Every row comes from one small tree of marks. The marks that hang from a mark follow it in brackets, in alphabetical order. Every link used is in the known rows. Which tree was each row made from?
(in the rows, 128 means zero)
Known rows:
nusi{nudove{nema{bodep{sevo}}}}: 103  131  154  163  171  99  127  88  181  84  69  81  113  84  142  116  160  113  174  121  181  98  148  112  160  151  112  104  145  106  122  108  154  137  130  204  105  105  111  116  125  164  180  130  115  94  152  128  143  59  100  134  148  139  156  127  122
bodep{nema}: 113  118  113  139  111  107  114  146  75  123  158  122  116  72  151  93  137  137  157  197  120  90  176  178  133  121  100  102  127  116  140  132  134  79  186  102  110  111  113  158  106  126  131  136  84  108  91  131  138  149  112  123  103  71  134  101  162
zasi{bodep{nudove sevo}}: 169  155  54  165  138  60  113  166  92  134  157  80  149  121  137  139  190  168  152  153  150  125  105  107  157  133  79  133  136  157  154  116  126  101  176  145  115  165  123  117  165  123  153  103  172  61  107  123  178  184  89  115  131  169  153  172  121
nema{zasi{bodep nusi}}: 139  132  85  124  105  194  134  182  94  199  189  111  103  177  77  147  122  128  75  96  146  79  109  114  72  119  139  189  103  142  171  66  111  92  118  85  146  145  133  130  156  173  110  133  189  175  104  92  154  162  127  127  133  155  112  181  152
bodep{nudove}: 114  136  81  137  131  97  98  108  102  138  151  166  119  119  175  133  179  134  130  153  93  112  170  150  158  124  87  91  122  160  130  128  140  123  180  138  99  120  108  82  146  121  138  92  119  76  118  126  131  174  126  97  96  134  120  123  130
nema{bodep}: 121  143  106  159  132  126  133  59  112  152  141  149  100  116  171  112  151  107  136  141  164  60  195  140  145  122  136  89  126  80  154  119  134  98  129  112  93  109  119  127  136  173  132  89  90  120  122  88  151  134  117  90  141  109  100  133  143
zasi{nusi{nudove{bodep}}}: 44  99  163  125  132  163  126  154  201  96  94  140  113  143  145  99  134  149  114  135  70  134  156  76  133  180  101  147  122  108  133  126  155  110  87  167  142  76  97  134  137  128  136  208  127  148  155  172  111  100  171  89  103  160  112  134  129
nudove{nema}: 67  136  121  164  154  125  138  81  109  144  130  148  69  73  116  121  178  151  111  120  132  166  176  141  127  109  99  127  100  116  134  106  131  153  166  165  115  104  123  125  158  126  156  116  97  121  138  112  94  82  129  138  131  131  137  108  120
nusi{nudove}: 64  102  157  139  156  130  102  127  162  116  119  129  89  130  169  113  186  121  146  157  109  92  199  109  133  137  114  89  122  148  118  144  152  146  168  125  90  94  97  132  152  148  145  130  71  112  122  161  96  137  147  98  94  118  102  101  130
bodep{sevo{nema nudove}}: 107  90  120  135  136  76  97  109  128  82  91  87  168  64  114  127  163  95  194  179  161  171  104  198  110  124  139  95  125  147  64  176  135  178  171  74  71  168  147  132  77  142  152  92  95  116  146  125  125  176  130  194  115  80  134  117  89
zasi{bodep{sevo}}: 139  142  67  188  141  101  113  150  91  138  144  81  123  95  126  123  190  172  154  141  156  113  99  99  116  111  114  128  116  145  170  131  119  110  168  124  119  175  140  159  144  147  157  122  163  98  112  119  146  164  92  113  128  149  149  158  134
sevo{nema{zasi}}: 113  93  114  124  100  164  108  113  111  148  151  159  111  126  115  149  114  84  113  131  116  125  141  187  119  80  141  46  139  163  103  140  111  178  148  75  90  115  112  78  104  148  133  89  135  169  119  81  133  158  119  160  141  76  101  100  138
nema{zasi}: 131  116  131  123  127  155  110  132  96  184  184  160  103  137  119  121  119  86  122  144  133  103  147  138  109  81  120  82  118  159  149  110  100  124  177  112  123  145  122  108  126  151  132  100  151  150  130  110  133  132  119  123  121  113  98  110  144
zasi{bodep{sevo} nusi{nudove}}: 98  130  96  163  153  126  140  219  160  78  112  32  137  128  126  120  180  172  134  112  144  96  110  76  126  174  126  187  122  127  154  122  137  97  114  116  129  139  98  184  155  167  148  174  158  126  115  167  162  147  105  114  105  173  135  194  124
nudove{bodep}: 76  110  124  149  125  152  113  107  108  138  118  175  103  95  143  95  141  153  123  151  95  128  157  121  136  109  78  105  119  101  139  129  138  132  135  176  111  119  125  132  129  91  142  154  116  106  134  118  109  119  144  91  122  136  129  100  127
nusi{nudove{bodep nema{sevo zasi}}}: 115  116  184  88  127  153  123  102  175  159  72  185  116  150  95  141  89  66  96  124  109  183  145  93  140  114  95  95  126  149  121  140  90  200  90  219  183  98  140  97  142  70  154  154  142  121  159  172  105  35  154  137  134  176  151  78  139
nusi{nudove{nema{bodep} zasi}}: 97  127  202  133  166  124  131  60  188  103  86  132  79  140  165  121  117  124  157  71  157  102  158  80  140  146  138  84  135  109  117  108  179  124  98  183  96  99  117  121  153  121  145  128  51  128  129  134  106  37  129  84  147  135  158  86  116
zasi{bodep{nema{sevo} nudove}}: 202  165  57  117  91  61  146  154  51  147  174  111  157  116  143  146  135  142  129  189  113  113  151  180  165  103  121  166  150  138  175  170  80  94  159  131  169  158  146  119  142  104  124  115  137  61  86  135  173  173  78  103  111  147  134  141  170
nusi{nudove{zasi{bodep}}}: 139  116  142  128  156  143  132  147  173  110  137  103  63  182  158  138  157  168  165  125  142  99  122  33  130  151  131  101  119  155  153  133  160  109  122  119  105  140  125  165  160  102  138  118  74  115  96  149  100  125  128  69  128  156  137  107  125
sevo{bodep}: 122  114  132  157  162  133  89  101  113  108  127  194  96  104  175  74  176  145  125  139  107  127  151  139  147  133  123  77  104  78  99  109  145  125  181  75  84  101  96  126  157  128  135  99  80  109  156  78  101  130  134  107  127  97  102  126  125
sevo{nema{bodep zasi}}: 150  105  114  110  102  158  122  72  118  172  144  145  115  152  133  144  94  39  131  118  171  77  163  200  130  99  190  47  145  115  130  115  116  163  130  96  94  120  139  54  96  179  103  92  116  157  126  55  160  139  113  150  149  96  86  119  140
nudove{nema{bodep sevo zasi{nusi}}}: 153  194  129  111  101  156  164  91  119  189  153  150  126  143  82  144  48  88  59  53  155  120  140  161  122  100  175  190  134  68  171  89  65  144  72  153  176  95  157  71  132  184  104  124  196  179  157  86  155  83  101  168  176  147  110  139  142
bodep{nema{zasi{nusi}} sevo}: 159  127  112  153  81  99  121  215  70  102  187  86  181  90  85  101  45  148  141  156  121  91  98  190  105  116  106  152  136  146  119  119  97  67  156  104  147  147  126  148  88  173  131  168  209  155  102  147  191  141  70  184  90  71  124  162  174
nusi{nudove{zasi}}: 82  99  179  144  151  122  107  121  179  99  126  148  83  124  175  116  128  150  179  130  118  112  156  57  129  144  106  61  136  168  101  148  169  127  121  125  100  118  107  157  138  113  138  117  60  118  115  168  90  120  131  76  125  113  123  87  145
nusi{nudove{bodep nema zasi}}: 63  104  197  140  164  127  128  96  186  91  82  177  79  109  148  124  116  159  136  110  80  195  125  51  139  154  80  91  126  147  89  134  182  149  96  229  132  94  116  147  136  53  158  163  66  113  134  184  58  18  170  100  136  155  159  54  107
sevo{nema nudove{bodep zasi{nusi}}}: 94  101  155  107  117  152  149  106  170  77  84  151  152  123  127  142  85  122  139  127  94  198  78  139  109  157  155  134  129  131  58  173  162  146  65  117  106  132  147  134  79  98  90  154  106  163  146  146  65  113  208  147  139  106  130  119  90
nema{sevo{nudove{bodep zasi}}}: 135  145  174  93  119  106  125  74  151  126  98  181  134  121  142  113  80  104  145  155  118  184  109  86  103  115  121  110  112  123  109  202  128  154  94  154  152  148  174  167  104  76  109  95  84  131  158  163  80  111  187  114  140  128  120  73  124

Which tree is each row?
135  94  134  154  126  91  122  171  191  58  77  53  116  127  147  144  158  153  181  121  146  137  70  74  144  162  155  88  151  180  94  175  162  143  111  99  92  151  134  162  131  119  148  104  86  90  111  145  129  154  102  122  129  126  152  121  117
nusi{nudove{zasi{bodep{sevo{nema}}}}}
142  89  141  79  103  154  89  75  114  160  131  141  153  149  112  155  110  43  144  144  138  130  139  198  87  89  168  67  127  173  78  143  112  190  153  59  85  158  143  86  84  138  97  78  104  138  132  106  107  162  163  179  121  75  107  101  120
sevo{nema{zasi} nudove}
106  121  163  84  149  140  117  73  92  183  145  156  137  131  76  160  118  81  129  125  149  143  137  154  61  92  124  104  89  162  115  81  122  176  179  134  118  155  140  102  119  116  125  88  131  142  136  110  102  89  166  170  137  127  151  105  94
sevo{nudove{nema{zasi}}}
114  159  162  114  146  120  146  58  179  144  73  135  106  125  151  130  143  67  136  111  158  115  197  126  177  133  148  117  127  71  149  133  118  173  101  171  142  80  137  110  144  147  144  112  89  106  164  121  120  67  117  126  152  157  134  93  137
nusi{nudove{nema{bodep sevo}}}
130  153  186  126  170  149  151  87  150  86  101  168  127  131  130  122  127  174  129  64  109  193  80  116  96  155  143  167  88  90  72  80  183  124  124  104  104  127  110  145  133  102  107  140  78  157  179  98  58  61  171  141  137  113  145  123  66
sevo{bodep nudove{nema zasi{nusi}}}
194  182  66  95  96  142  139  184  105  208  189  147  149  191  80  183  105  100  44  88  113  131  97  125  129  92  156  198  137  148  199  112  67  118  90  110  189  140  145  76  171  152  87  113  222  137  117  113  173  192  113  131  123  179  102  181  156
nema{sevo zasi{bodep{nudove} nusi}}
168  120  94  165  121  95  131  155  136  80  118  77  120  86  127  139  139  170  170  115  156  166  40  114  137  117  136  92  133  164  108  180  129  134  131  103  105  176  155  174  110  116  173  95  124  107  110  106  126  154  93  151  165  118  137  151  115
nudove{zasi{bodep{sevo{nema}}}}
173  139  85  142  75  72  115  219  53  87  184  85  190  100  100  122  64  146  139  145  124  107  97  185  126  128  80  151  169  176  134  108  120  66  167  140  133  155  108  84  87  151  118  146  223  121  92  168  209  162  72  179  92  109  130  168  160
bodep{nema{zasi{nusi}} nudove sevo}
159  113  180  71  83  122  90  150  129  135  114  159  158  150  116  115  32  68  137  191  102  105  168  154  134  130  116  97  161  151  130  176  86  151  124  173  179  105  137  118  92  80  112  172  130  106  110  197  150  99  133  142  91  102  129  70  155
nusi{nudove{bodep{nema{sevo zasi}}}}
100  124  117  125  155  157  146  184  168  137  139  83  100  159  138  132  200  167  104  112  108  63  149  73  123  167  152  180  111  131  173  99  147  109  112  107  129  102  93  149  176  160  122  168  131  141  116  134  134  155  141  83  99  154  123  175  124
zasi{bodep nusi{nudove}}
190  161  120  113  102  134  132  69  102  209  166  158  120  158  134  123  75  46  104  111  177  67  169  166  132  78  157  82  145  96  167  140  70  149  99  120  151  115  167  73  117  169  104  77  144  153  127  88  162  137  92  135  161  109  76  121  169
nema{bodep sevo zasi}
65  138  135  120  167  167  176  152  166  133  92  70  88  145  102  146  191  182  92  80  119  120  144  76  126  163  141  217  97  111  161  67  153  119  115  135  149  109  112  159  185  137  139  168  140  139  138  141  110  107  145  111  119  210  164  162  95
zasi{bodep nusi{nudove{nema}}}
112  174  75  151  155  132  169  153  99  151  148  99  114  148  123  163  191  198  84  73  112  156  125  120  146  129  112  230  115  138  162  61  120  112  130  169  158  113  105  100  177  123  139  146  179  112  118  104  124  130  126  113  120  207  165  186  116
zasi{bodep{nudove{nema}} nusi}
49  71  153  153  133  135  128  172  209  21  36  78  169  88  130  120  129  139  120  124  79  174  106  124  158  196  108  149  172  139  92  173  143  142  82  165  119  95  98  142  96  136  169  192  139  128  154  166  144  113  143  161  97  140  121  143  96
zasi{nusi{nudove{bodep{sevo{nema}}}}}
156  153  81  162  139  55  102  88  108  105  143  107  143  96  185  122  149  128  173  142  159  91  149  145  172  129  100  94  163  121  139  126  120  97  155  169  103  143  124  80  112  164  143  87  142  81  122  108  184  151  70  100  132  117  130  153  139
nema{bodep{nudove sevo}}
83  89  191  131  152  130  113  113  184  81  100  173  102  145  171  96  118  150  155  149  93  148  142  53  136  167  80  66  134  141  108  166  170  147  95  190  103  104  118  151  137  70  142  158  70  101  127  183  93  81  156  56  124  130  133  73  132
nusi{nudove{bodep zasi}}
141  147  95  148  138  122  142  166  117  119  132  45  175  123  94  143  177  168  134  136  154  125  82  110  93  142  150  230  101  115  146  107  131  95  135  104  136  184  154  186  124  179  123  128  182  135  129  129  151  183  139  154  111  147  143  207  93
zasi{bodep{sevo{nudove}} nusi}
104  91  153  65  99  203  107  113  131  128  103  144  174  163  97  164  73  66  91  127  105  153  97  175  78  137  153  133  135  139  81  133  121  151  92  103  129  129  141  87  75  123  90  158  154  187  153  116  122  119  208  180  129  125  103  133  98
sevo{nema{zasi{nusi}} nudove{bodep}}
164  173  88  138  96  87  147  156  64  162  160  112  129  112  114  118  142  136  124  189  146  94  140  168  142  97  148  173  138  97  168  169  77  98  157  95  174  129  141  182  141  122  133  124  134  99  91  122  157  173  101  123  127  111  131  136  163
zasi{bodep{nema{sevo}}}
201  132  166  72  135  147  100  78  119  173  142  201  158  167  134  110  98  49  124  139  141  139  137  149  100  109  166  91  122  106  94  134  94  166  158  62  126  144  140  98  120  114  107  69  107  145  172  79  115  130  148  157  131  85  92  121  126
nema{sevo{bodep nudove} zasi}
150  127  158  178  99  55  108  169  96  58  113  112  159  51  145  64  64  197  179  189  133  150  93  117  142  120  59  96  161  131  112  185  143  83  132  186  133  145  140  193  76  67  154  167  117  101  106  181  118  79  87  127  114  67  163  104  141
nudove{bodep{nema sevo} zasi}
154  131  87  174  111  116  149  201  149  71  130  45  141  101  112  149  118  190  131  88  157  163  27  118  136  129  153  167  136  134  116  165  123  115  83  92  120  147  135  182  113  148  138  128  153  163  115  114  131  172  91  154  162  127  129  173  113
nudove{zasi{bodep{sevo{nema}} nusi}}
146  135  204  132  156  100  134  85  206  88  75  192  96  119  171  106  133  134  153  89  109  206  144  85  157  142  130  96  123  109  84  141  155  172  110  122  146  86  117  142  157  66  145  112  38  99  179  134  57  51  131  112  138  124  128  78  128
nusi{nudove{nema{sevo{bodep}} zasi}}
172  176  87  121  130  84  126  60  100  163  146  167  127  140  170  136  135  85  115  144  147  102  189  182  183  107  142  111  156  95  161  158  100  130  121  159  133  109  129  69  135  157  115  79  127  81  122  109  185  155  94  97  146  144  99  122  182
nema{bodep{nudove} sevo}
128  122  166  66  93  171  117  148  80  124  141  136  203  162  88  102  31  115  121  167  118  115  125  176  68  133  117  174  134  137  114  110  129  80  122  132  159  151  129  136  91  119  81  185  167  163  127  148  130  110  167  170  77  94  139  130  123
sevo{nudove{bodep{nema{zasi{nusi}}}}}
158  107  84  119  104  178  137  131  84  188  150  114  101  160  104  166  131  87  102  125  152  111  103  165  110  102  172  98  134  165  148  114  105  161  146  72  136  150  137  97  134  135  127  100  138  133  98  65  146  179  132  147  146  136  100  132  132
sevo{nema{zasi{bodep}}}
168  156  158  105  136  116  133  113  169  100  134  182  156  143  147  95  111  137  142  97  113  178  95  117  105  127  178  174  99  75  65  153  134  119  104  50  127  123  150  164  124  112  90  105  84  154  169  117  74  129  161  139  150  87  87  131  102
nema{sevo{bodep nudove{zasi{nusi}}}}
141  148  113  115  123  191  126  115  109  172  176  146  122  171  119  121  78  93  91  102  162  45  153  158  105  116  158  136  139  101  165  72  104  92  86  109  126  116  120  84  124  199  99  134  181  189  125  91  171  136  112  140  146  112  96  166  144
nema{bodep zasi{nusi}}
125  86  110  98  109  188  141  197  164  141  124  78  136  194  92  182  131  91  93  84  122  81  111  132  110  163  194  157  152  165  126  104  120  147  113  76  128  119  108  120  142  168  101  149  148  180  108  118  149  161  148  146  118  139  113  158  109
sevo{nema{zasi{bodep nusi{nudove}}}}
196  156  99  96  90  131  132  122  99  218  166  148  116  164  94  154  114  85  76  136  164  109  130  114  107  68  145  127  118  137  193  126  63  140  141  97  173  147  167  131  161  136  124  82  171  145  129  101  148  162  103  120  164  151  99  140  157
nema{sevo zasi{bodep}}
133  132  190  124  175  132  119  46  135  101  99  183  120  117  146  101  138  162  163  100  120  193  106  122  96  137  136  103  100  103  78  93  180  155  154  109  102  139  122  147  123  66  125  96  48  131  179  93  49  63  178  130  138  102  158  104  80
sevo{bodep nudove{nema zasi}}
93  96  131  178  103  128  140  173  172  37  86  117  157  66  132  112  71  178  129  112  107  212  35  126  135  156  98  128  145  142  78  184  143  119  55  148  124  111  134  151  83  123  141  160  147  143  142  149  115  110  109  160  145  101  116  126  105
nudove{bodep{sevo{nema}} zasi{nusi}}
102  114  149  107  123  122  109  103  78  117  103  130  171  100  129  86  117  122  165  214  118  128  156  169  124  147  95  122  128  102  105  136  145  107  173  147  122  157  131  172  71  90  113  150  78  107  116  165  119  114  168  126  103  99  162  97  119
sevo{nudove{bodep{nema}}}
46  132  170  106  132  159  152  134  211  104  62  143  116  109  110  130  119  131  72  101  76  195  160  100  157  158  103  196  123  88  134  147  100  161  54  211  184  74  117  145  143  100  139  201  132  136  170  181  100  57  166  131  112  186  135  102  112
zasi{nusi{nudove{bodep nema{sevo}}}}
141  145  133  91  153  147  124  75  92  214  132  114  111  172  67  171  148  101  109  105  176  133  113  122  75  100  131  151  94  152  150  59  118  146  165  135  134  173  154  134  150  118  121  98  147  121  150  97  108  102  169  153  135  184  171  125  90
sevo{nudove{nema{zasi{bodep}}}}
127  150  54  133  134  130  144  164  89  150  168  113  118  167  136  153  192  173  98  102  104  112  128  97  144  143  119  202  122  133  171  86  119  78  124  126  145  127  101  100  170  137  110  150  175  113  105  120  156  196  137  94  119  187  123  179  138
zasi{bodep{nudove} nusi}
136  165  43  124  115  104  157  192  62  133  177  81  146  132  124  135  154  201  122  150  99  92  141  162  152  155  113  215  143  133  170  102  124  47  149  105  150  129  81  122  157  137  102  151  163  104  85  145  175  186  108  99  106  143  155  184  154
zasi{bodep{nema nudove} nusi}
